Every row comes from one small tree of marks. The marks that hang from a mark follow it in brackets, in the order of their numbers. Every link used is in the known rows. Which tree was each row made from?
Known rows
j870(j906(j739 j975)): [ 1.91  1.30 -1.21 -1.76  0.01  0.02 -1.97 -4.32 -0.72  0.24 -3.59 -1.22
 -3.24 -2.54 -1.02 -2.14 -1.45  1.64 -0.08  3.49 -3.92  2.88 -1.34 -0.75
  1.19 -1.37 -1.90 -0.22  0.22  1.36]
j906(j230 j739(j352) j975(j404(j717 j982))): [ 5.05  5.18  0.46  0.24  3.05  2.59 -3.82 -0.35  2.07  1.47  0.59 -3.52
  0.68 -1.37 -1.31  1.97 -0.80  2.40  2.80  1.79  2.42 -0.47 -3.16 -2.43
 -0.17 -3.91 -1.27 -4.63  1.91 -1.54]
j230(j906(j717(j352 j404(j982(j739))) j870 j975)): [-1.19  0.68  1.10 -2.82  5.81  5.17 -0.31  1.81 -3.59  4.34 -7.04 -4.25
 -1.09 -0.28  2.66  2.90 -0.98 -0.84  0.81  0.17 -2.64  3.45  0.89 -0.72
 -0.17  0.95  0.67 -0.31 -1.49 -0.13]
j404(j717(j352(j230 j739)) j975): [-0.32  1.50  1.10 -1.38  0.70  0.79  4.46 -0.01  1.02  6.41  0.41 -2.07
 -3.76  2.47  3.05  0.79 -0.61 -0.88  0.86 -2.42 -1.45  1.67  0.00 -0.28
 -0.22 -2.95 -0.42 -3.57  3.94 -1.02]
j870(j906(j230 j717(j352(j739)) j975(j404(j982)))): [ 2.19  4.22  0.64 -1.04  4.35  2.82  1.47 -2.83 -0.54  4.83 -3.21 -3.89
 -1.22 -0.22  1.20  3.97 -2.30 -0.66  1.20  1.65  0.42  4.25 -0.18 -0.09
 -0.75 -0.62 -2.91 -2.92  2.24 -2.64]
j739(j352(j230 j717(j404)) j906 j982): [ 4.35  5.99  0.34  3.92 -0.82  0.14  4.10  3.23  2.92  1.61  5.53 -1.12
 -6.71  2.56  0.49 -1.21  2.52 -0.71 -0.70 -5.10  0.86  3.42  1.27 -4.43
  0.65 -3.08 -3.70 -1.37  6.37 -2.43]
j404(j230): [ 0.87 -2.14 -2.88  0.40 -1.17 -0.49 -1.86 -2.10 -0.03  2.37  0.00 -2.24
 -4.29  0.72 -0.13 -3.97 -0.39 -0.68  1.01 -2.69 -1.24 -0.35 -0.72 -1.42
  0.66 -1.70  0.46 -2.00  0.65 -0.38]
j906(j230 j717 j739 j975): [ 3.88  6.08  0.02 -1.88  3.23  0.52 -1.80 -3.79 -0.99  1.58 -4.98 -4.22
 -2.29 -3.67 -0.53  2.49 -3.54  1.83  0.88  6.59  0.68  2.96 -3.67 -2.49
 -0.62 -2.20 -0.40 -1.28  0.63 -0.43]
j975(j404 j906): [ 0.01 -2.89 -1.32  0.04 -0.28  0.91 -2.35  0.45 -3.04  0.17 -0.01 -0.56
 -1.71  2.36 -0.92 -5.29 -0.34 -3.93 -2.47 -1.93 -1.69 -1.90 -0.28 -1.96
  0.21  1.45 -3.25 -2.35 -0.51 -2.28]
j982(j404(j717(j352(j230)) j975(j906(j739 j870)))): [ 0.58 -1.20  3.63 -1.87  3.71  1.49 -1.15  3.18  0.87  3.15 -3.29 -0.90
 -1.64  1.46  1.45  0.54 -1.47 -2.76  1.05  1.33 -2.24  1.02 -0.32  0.67
  0.24 -1.34 -1.29 -2.38 -0.69 -2.50]
j352(j717 j739(j906) j975): [-0.66  2.65  2.15  0.61 -1.09 -0.16  5.33 -1.01 -1.03  2.94  3.39 -2.41
 -3.28  2.61  2.58 -2.20  1.91  0.95 -0.37 -2.61 -2.12  1.14 -1.76 -2.71
 -0.08 -0.62 -3.03 -0.92  6.57 -0.21]
j870(j906): [ 0.38 -2.38 -3.11  0.05 -2.58 -0.51  1.10 -2.91 -0.95  1.38 -1.56 -0.98
 -5.40  0.07  0.33 -5.46 -0.03 -0.72 -0.87 -0.41 -3.15  3.30  0.58 -0.37
  1.59  0.00 -2.19  0.26  0.57  0.01]
j975(j404(j982) j906): [-0.71 -4.01 -1.97  0.58 -0.62  1.27 -4.36  1.02 -1.19  0.34  0.80 -0.68
 -1.46  2.47 -1.09 -4.15 -0.28 -3.15 -0.98 -3.85 -1.39 -2.78 -1.03 -1.23
 -0.34  1.66 -2.07 -3.16  0.21 -2.53]
j982(j404(j717) j739): [-2.21 -3.22  1.27 -1.06 -1.31  1.43 -0.50  3.02 -4.03  2.34 -1.70 -3.55
 -1.87  1.03  1.11 -4.19  3.10  1.19  1.09 -2.73 -3.32  0.94  0.39 -4.28
  1.88  0.76 -1.06  0.71  1.16  1.00]
j982(j739(j352)): [ 1.50  1.14  0.24  0.32 -2.05  1.13  1.58  0.81 -2.75  0.83  0.84 -2.42
 -3.31  0.86 -0.10 -3.25  3.12  0.31 -0.80 -0.39 -1.81  1.42 -0.41 -4.26
  3.06  0.31 -2.02 -0.41  0.67  1.24]
j982(j404(j230 j975) j739(j352(j717) j906(j870))): [ 1.50 -1.39  5.41  3.40  1.68 -0.69 -1.12  2.52  0.72  1.07  1.54 -2.56
 -2.20  2.03 -0.60 -4.65  3.37 -0.70  4.17 -2.49 -1.44  2.03 -0.64 -1.14
  1.62 -1.89 -0.28 -1.44  2.45 -0.38]
j739(j352(j717) j982(j404)): [ 0.48  2.94  0.33  2.63 -2.63  2.21  1.51  3.74  0.12  0.73  3.02 -1.74
 -6.00  0.72 -1.95 -2.24  3.07 -0.46  0.04 -3.87 -0.72  1.60  0.38 -5.45
  1.75 -1.88 -1.38 -0.16  3.82 -0.73]
j739(j906(j230 j870 j975(j404(j717)))): [ 4.28  1.52  3.02  0.15  3.49  0.97 -1.88 -1.44  0.33  0.45 -0.87 -3.12
  0.75 -0.02  0.27 -2.45 -3.04  0.61  0.43  2.66  1.72  0.93 -1.20 -0.05
 -1.67 -2.73 -2.52 -1.82  1.41 -2.84]
j230(j906(j739(j352(j717(j404))) j870 j975)): [ 2.22  5.22  1.36 -0.89  3.94  3.40  0.69  0.63 -0.78  2.17 -3.67 -1.79
 -2.20 -2.37  0.47  0.79  1.42 -0.19  0.87  1.88 -0.68  3.67 -0.42 -2.18
  1.16 -2.27 -0.98 -0.80  0.18  0.12]
j352(j230 j717(j404)): [ 0.26  2.57 -0.90 -0.16 -0.74 -0.50  3.92  1.05  0.88  5.82 -0.90 -1.79
 -7.29  1.05  2.42 -1.21  3.14 -2.33 -0.82 -4.81 -0.46  3.63  0.85 -2.49
  0.01 -1.01 -0.99 -1.13  3.05 -2.84]
j230(j906): [-2.04 -1.59 -3.88 -0.71 -0.87  0.37  0.58 -1.28 -4.07  1.25 -0.98 -1.49
 -3.42  0.45 -0.06 -5.07 -0.03 -0.46 -1.15 -2.35 -3.04  1.61 -0.42 -1.13
  0.61  0.39 -1.72  0.72  0.98  0.77]
j739(j352(j230(j906)) j982(j404(j975))): [ 0.25  2.68 -1.62  2.39 -0.17  0.09  1.37  3.02 -1.48  1.18  2.98  0.54
 -3.51  1.65 -3.22 -2.19  2.34 -0.74 -0.17 -5.18 -2.59  0.73 -0.46 -1.29
  0.41 -2.78 -1.89  1.25  5.13 -0.43]
j230(j906(j717 j870)): [-0.41 -1.15 -1.75 -1.12  1.14  1.25 -0.05 -1.19 -2.80  0.68 -4.49 -2.27
 -2.30 -0.17  1.21 -2.37 -2.00 -1.60  0.36  2.11 -0.83  2.50 -1.06 -0.01
  0.15 -0.45 -0.47  0.36 -0.80 -0.58]
j975(j404(j230) j906(j717)): [ 1.38 -3.17 -1.78  0.70  2.30  0.05 -4.38  0.05 -2.05  0.67 -1.04 -1.67
 -0.93  2.17 -0.27 -3.34 -2.32 -4.09  1.36 -1.43  0.47 -2.11 -1.09 -1.02
 -0.34 -0.60 -1.87 -4.70 -0.23 -3.61]
j975(j906(j717)): [ 0.16 -1.73 -1.79 -0.58 -0.18  0.62 -1.55  0.18 -2.44 -0.04 -2.33 -1.93
 -3.55  0.42  0.11 -3.56 -3.38 -2.49 -0.46  1.52 -0.95  0.43 -1.56 -1.56
  0.20  0.57 -2.07 -2.10  0.42 -1.87]
j739(j906(j230 j717)): [ 2.89  2.02 -0.58  1.07  1.09 -1.19  0.44 -2.56 -1.08  0.22 -0.74 -4.48
 -3.74 -0.24  0.63 -2.85 -3.39  0.75 -0.09  2.56  0.76  4.00 -1.63 -1.93
 -0.68 -0.91 -2.96 -0.73  2.39 -1.36]
j230(j906(j739(j352 j982) j870)): [ 3.30  3.44 -1.27  0.99  0.12  2.80 -0.56  0.06 -0.27 -1.92  0.89 -0.11
 -1.33  0.42 -1.14  0.11  0.56  0.49 -0.01  2.33 -0.89  0.98 -0.26 -2.56
  2.78 -2.11 -1.43  0.82 -0.28  1.25]
j870(j906(j739(j352) j975)): [ 4.09  3.65 -0.48 -0.37 -0.12  0.80 -0.78 -3.00  0.15 -0.43 -1.40 -1.34
 -3.08 -2.92 -2.01 -1.72 -0.71  1.80 -0.01  4.14 -2.40  3.04 -1.83 -1.66
  2.32 -2.49 -3.04 -0.98  0.95  1.35]
j906(j870 j975(j404(j717(j352(j739(j982)))))): [ 1.90  2.93  3.17 -1.42  2.31  5.73  0.71  1.33  0.07  2.69 -0.40 -2.12
  0.46  1.60  1.35  3.68 -1.62 -0.72 -0.13  0.32  0.05 -1.10  1.45 -2.77
  0.13 -3.19 -0.30 -2.77  0.88 -1.69]

Write each row's tree
[ 3.33 -1.29  0.88 -0.23  3.25  2.21 -4.90  0.17  2.01  0.88 -1.41 -1.51
  1.82  1.45  1.14  0.19 -1.13 -1.30  2.53  2.60  2.59 -0.99 -1.26 -0.03
  0.32 -0.25 -1.32 -3.70 -1.44 -3.52]	j975(j404(j717 j982) j906(j230 j739 j870))
[ 1.13  1.71  2.07  1.15  3.13  1.39  2.55  1.93 -2.27  3.24  2.07 -0.16
  0.00  4.35  1.96 -1.48  6.73 -1.81  2.24 -3.93  0.15 -0.44 -0.08 -0.45
  1.61 -0.76 -1.79 -1.57  2.01 -2.00]	j982(j739(j352(j717 j975(j404(j230(j906(j870)))))))
[-1.33 -4.17 -1.32  1.15  0.05 -1.04 -3.68 -0.52 -0.80  3.05 -1.19 -2.22
 -3.43  0.25 -1.88 -4.81  0.29 -1.46  1.97 -4.47 -3.66 -0.86 -1.43 -0.35
 -0.24 -2.22  2.08 -1.59  0.94 -0.04]	j982(j404(j230 j975))
[ 0.19  1.63 -1.06  1.13  1.92  0.79 -0.69  1.62 -1.86  1.69  0.49 -2.01
 -2.31 -0.02 -1.10 -2.54  3.33  0.27  3.92 -3.16 -1.16  2.41 -0.73 -3.37
  2.25 -1.38 -2.11 -1.37  2.17  0.71]	j982(j404(j230(j906(j739(j352(j717))))))
[ 2.60  2.37  1.78  1.03  2.35  0.43 -0.53  1.84  3.81  2.68 -0.99  2.12
 -4.37  2.18  1.30  1.82  1.21 -3.45  0.60 -0.61 -0.27  1.21  0.62 -0.23
  0.11 -2.49  0.51 -1.60  1.30 -3.48]	j352(j230 j717(j404(j975(j906(j739(j982) j870)))))
[ 1.51  0.30 -2.29  2.63 -0.11  1.59 -0.79  1.52  3.66  4.99  1.87 -2.92
 -5.89  0.80  0.94 -1.75  2.65 -1.22  3.61 -6.47  0.90  1.29  0.02 -2.24
  0.88 -2.81  1.18 -4.54  2.68 -1.90]	j739(j352(j717(j404(j230 j982))))
[ 3.07  5.06  2.10 -3.00  2.45  1.66  1.83 -0.54  0.80  3.48 -4.91 -3.22
 -4.58 -1.09  1.13  3.85 -3.86 -2.02 -1.06  3.99  0.38  2.87 -1.44  0.06
 -1.34 -2.27 -0.39 -1.73  0.42 -2.95]	j906(j717(j352(j230)) j870 j975)
[ 0.00  2.64  0.50 -0.57 -0.86 -1.01  4.48  1.66  0.18  4.09  2.00  1.13
 -5.78  3.16  1.63 -1.81  1.98 -2.49 -0.98 -3.07 -0.67  0.26 -1.49 -0.13
 -0.65 -0.02 -3.43 -1.48  5.61 -3.80]	j352(j230 j717 j975(j906))
[-2.64 -4.38 -0.13  0.14 -0.88  0.54 -2.10  1.36 -1.43  2.80 -1.62 -2.59
 -3.19  0.04 -0.30 -5.28 -0.23 -0.38  1.26 -2.97 -3.67 -0.18 -1.10 -0.93
 -0.35 -2.59  1.26 -1.33  1.35  0.10]	j982(j404(j717 j975))
[-0.68 -3.71 -1.88  0.40 -1.02  1.77 -3.46  0.61  0.34  2.09  0.97 -2.71
 -1.67  2.12  0.60 -3.24 -0.06 -0.48  1.31 -4.33 -0.72 -2.12 -1.09 -1.48
 -0.54 -1.59  0.09 -4.04  1.13 -1.64]	j975(j404(j717 j982))
[ 1.05  2.23 -1.35 -1.31  0.69  1.09  4.08  1.16 -0.44  6.31 -1.99 -2.69
 -6.66  1.16  2.76  0.42  0.91 -2.70 -3.22 -3.68 -2.14  3.54  2.23 -2.66
  0.20 -0.19 -1.62 -1.14  0.36 -1.91]	j717(j352(j230) j404)
[ 2.01 -1.11 -0.12  0.21  2.88  1.89 -2.88  2.10 -0.53  0.96 -1.21 -2.62
  1.46 -0.21 -0.05 -1.75  1.39  0.76  4.95 -0.01 -0.59  0.62 -0.79 -1.42
  2.51 -3.11 -0.77 -1.17 -0.23  0.84]	j982(j404(j230(j906(j739(j352) j870)) j717))
[ 0.92  1.44 -0.83 -1.05 -0.95 -1.05  2.98  0.50 -0.99  2.97  1.49  0.73
 -3.79  2.75  0.81 -1.87  0.88 -2.07 -2.39 -2.16 -1.91 -1.23 -1.80 -0.31
 -0.57  0.34 -3.61 -0.48  4.24 -2.66]	j352(j230 j975(j906))
[-0.37 -2.89 -0.20  1.16 -0.21  0.65 -1.57  0.99 -1.96  1.89  0.32 -3.98
 -2.44  1.95  1.77 -4.02  2.10  1.05 -0.28 -4.52 -3.57  1.67  0.58 -3.61
  0.91  1.49 -1.52 -0.25  1.47  1.14]	j717(j404(j982(j739(j906))))
[ 1.20  1.17 -1.79 -0.26  0.49  2.02 -1.62 -1.25 -1.15 -1.33 -1.38  0.04
 -1.49  0.77 -0.30 -0.23 -0.05  0.50 -0.23  1.58 -2.04  1.00  0.02 -1.89
  1.56 -1.18 -0.26  1.68 -1.00  1.32]	j230(j906(j739(j982) j870))
[ 4.79  5.91  0.74  2.16  1.34 -0.23  3.66 -1.09 -0.50  1.15  2.34 -4.12
 -3.16  0.48  0.84 -1.05 -1.60  1.41 -0.45  2.49  1.02  2.67 -3.16 -2.18
 -0.39 -2.41 -4.25 -1.29  4.83 -1.75]	j739(j352(j975) j906(j230 j717))
[ 4.57  2.14 -2.44  1.81  3.01  2.97 -1.89  0.74  0.79  0.91  0.00 -0.76
 -0.86  0.67  0.09  0.84  1.59 -0.22  2.04 -1.17 -0.40  0.90  1.47 -2.61
  2.66 -3.65 -0.08 -0.45 -0.77  0.69]	j717(j404(j230(j906(j739(j352 j982) j870))))
[ 5.37  5.29  1.05  2.54  3.24  1.03 -2.96 -0.97  0.52 -0.46  1.42 -4.77
 -0.39 -0.92 -2.38 -0.13 -3.52  0.85  1.09  1.57  2.54  1.13 -3.60 -1.85
 -1.91 -2.64 -3.36 -3.56  3.78 -2.78]	j739(j352 j906(j230 j717 j975(j404(j982))))
[-0.07  2.20 -1.95 -2.53  1.89  1.14 -2.13 -2.57 -3.80  0.12 -3.22 -1.78
 -1.29 -2.20 -1.55 -2.02 -1.43  1.77 -0.22  1.79 -3.73  1.25 -2.30 -1.72
  0.30 -0.99 -1.32  0.18  0.68  2.25]	j230(j906(j739 j975))
[ 1.63  3.34  0.44 -0.24  2.45  2.69  3.45  0.84  0.19  4.00 -0.32 -1.56
 -3.80  1.32  2.58  2.24  0.95  2.43  0.65  0.27 -2.64  4.01  1.78 -2.05
  1.79 -1.88 -3.07  1.16  2.73 -0.62]	j870(j906(j230 j739(j982(j404(j717(j352(j975)))))))
[ 1.35  3.51 -0.88 -0.27 -0.48  1.00  4.17 -0.36 -0.81  2.13  1.01  0.56
 -1.21  2.65  0.72  1.65  2.08 -0.55 -0.30 -1.57 -0.21  1.11  0.69 -1.21
  1.10 -1.10 -2.03  2.21  3.91 -0.62]	j352(j230(j906(j870)) j739(j982))
[ 1.96 -1.41  0.35 -1.38  0.39  1.12 -3.00 -0.97 -0.54 -0.92 -3.10 -0.54
 -1.27  0.24  0.36 -1.95 -1.56 -1.89 -0.59  4.27 -1.59  0.12 -1.33 -1.11
  1.68  0.80 -1.46 -0.99 -2.66 -0.48]	j975(j906(j739 j870))
[ 2.59  2.38 -1.58 -0.86  0.45 -0.53  1.05 -4.27 -0.54  2.55 -2.64 -1.63
 -4.53 -2.38 -0.87 -3.13 -1.68  0.90 -0.45  2.54 -1.18  4.77 -0.33  0.57
  0.18 -1.01 -2.48  0.99  2.08 -0.99]	j870(j906(j230 j975))
[ 1.56  3.24 -1.06 -1.08  2.17  1.46  2.76 -1.36 -1.18  4.02 -3.34 -4.53
 -5.84 -0.40  2.13  0.75 -3.21 -1.34 -1.05  2.64  0.95  4.87  0.07 -2.03
 -0.12 -0.26 -1.24 -1.84 -0.21 -2.10]	j906(j230 j717(j352))
[ 7.01  5.08  3.46  2.43  1.18  1.38 -0.85  2.23  3.14 -1.46  4.63 -1.04
 -0.22  2.06 -1.73  0.12 -1.40  0.42  0.30 -0.05  2.18 -1.25 -1.08 -1.60
 -0.63 -5.49 -3.46 -2.50  4.90 -3.31]	j739(j352(j230) j906(j870 j975(j404(j717))) j982)
[-2.65 -3.55 -1.19 -0.79  4.78  1.58 -2.90  1.13 -1.98  3.95 -2.56 -2.47
 -1.36  1.03  1.05 -2.27 -0.96  0.13  4.15 -3.55 -4.42  1.18  0.03  0.00
  0.69 -2.85  0.86 -2.78  0.10  1.38]	j982(j404(j230(j906(j739)) j717(j352) j975))
[-2.16 -4.12 -4.18 -0.50  1.94  2.59 -1.37  0.93  0.19  4.14  0.52 -2.93
 -3.29  2.39  2.26 -2.74 -2.03  0.42  4.05 -5.70 -1.36  0.69  0.88  0.75
  0.08 -1.77  0.69 -4.29  1.77 -0.22]	j404(j230(j906) j717(j352) j982)
[ 0.58 -3.44 -3.03  1.31 -0.35  0.33 -5.00 -1.18  0.88  2.62  1.20 -2.26
 -1.99  2.19 -0.87 -2.79  0.63 -1.76  1.92 -5.70 -0.61 -2.85 -1.15 -0.97
 -0.52 -1.31  0.85 -4.00  0.46 -1.72]	j975(j404(j230 j982))
[-0.47 -2.93 -1.67  2.34 -0.69 -0.13 -4.00  0.41  0.20  1.87  1.06 -0.85
 -3.86  1.25 -2.69 -3.23  0.06 -0.75  1.85 -5.42 -3.34 -1.70 -0.40 -1.49
 -0.06 -3.32  2.50 -0.64  2.10 -0.10]	j739(j982(j404(j230 j975)))
[ 0.76  4.56 -2.70  0.14  1.63  1.39  4.47  0.90 -2.63  4.24 -0.63 -1.38
 -2.12  1.97  2.08  2.97  1.76 -0.87 -0.02 -3.70 -0.56  2.60  1.25 -3.49
  0.16 -1.58 -2.51  0.90  4.81 -0.86]	j352(j230(j906(j717(j404))) j739(j982))
[ 4.24  2.90  2.18 -0.07  1.88  0.09 -0.59 -3.08  0.21  0.25 -1.79 -3.34
 -2.09 -1.74 -0.87 -2.27 -3.53  1.18 -0.98  4.38  0.34  2.88 -1.85 -0.09
 -1.15 -1.38 -1.91  0.60  1.46 -1.29]	j739(j906(j230 j870 j975))
[ 0.37  0.98 -0.88  0.31 -1.46  1.55 -2.67  0.68 -1.66 -0.40 -0.47 -1.85
 -2.82 -0.17 -1.96 -0.40  1.30  1.10 -0.73 -1.11 -3.58  0.03 -0.46 -5.57
  1.79 -0.67 -0.44  1.37  0.37  1.40]	j906(j739(j982(j404)))
[ 5.05  6.44  1.94  2.50  1.26  1.04  1.58  1.58  5.46  3.09  0.70  0.46
 -5.42  0.90  0.72  3.39  2.87 -1.82  1.13 -0.36  0.98  2.39  0.06 -1.73
  1.17 -5.06  1.19 -1.82  1.84 -2.29]	j906(j739(j352(j230 j717(j404(j975))) j982) j870)
[ 3.04  3.12  3.97  0.33  3.50  3.58 -0.09  2.32  0.52  1.04 -0.33 -3.94
 -2.00 -0.12 -0.17  0.54 -3.96  1.66  0.13  1.61 -0.08  3.13  1.17 -1.99
 -0.69 -2.62 -1.96  0.50  2.43 -1.81]	j739(j906(j230 j870 j975) j982(j404(j717(j352))))
[ 3.44  1.78 -0.28 -0.47  2.80  1.44  1.00 -1.31  0.06  4.45 -5.92 -4.08
 -3.44 -1.43  2.81  1.01 -1.13 -2.09 -0.39  3.24  1.77  4.28  0.50 -1.42
 -0.25 -0.93  0.28 -0.08 -1.85 -2.91]	j906(j230 j717(j404) j870)
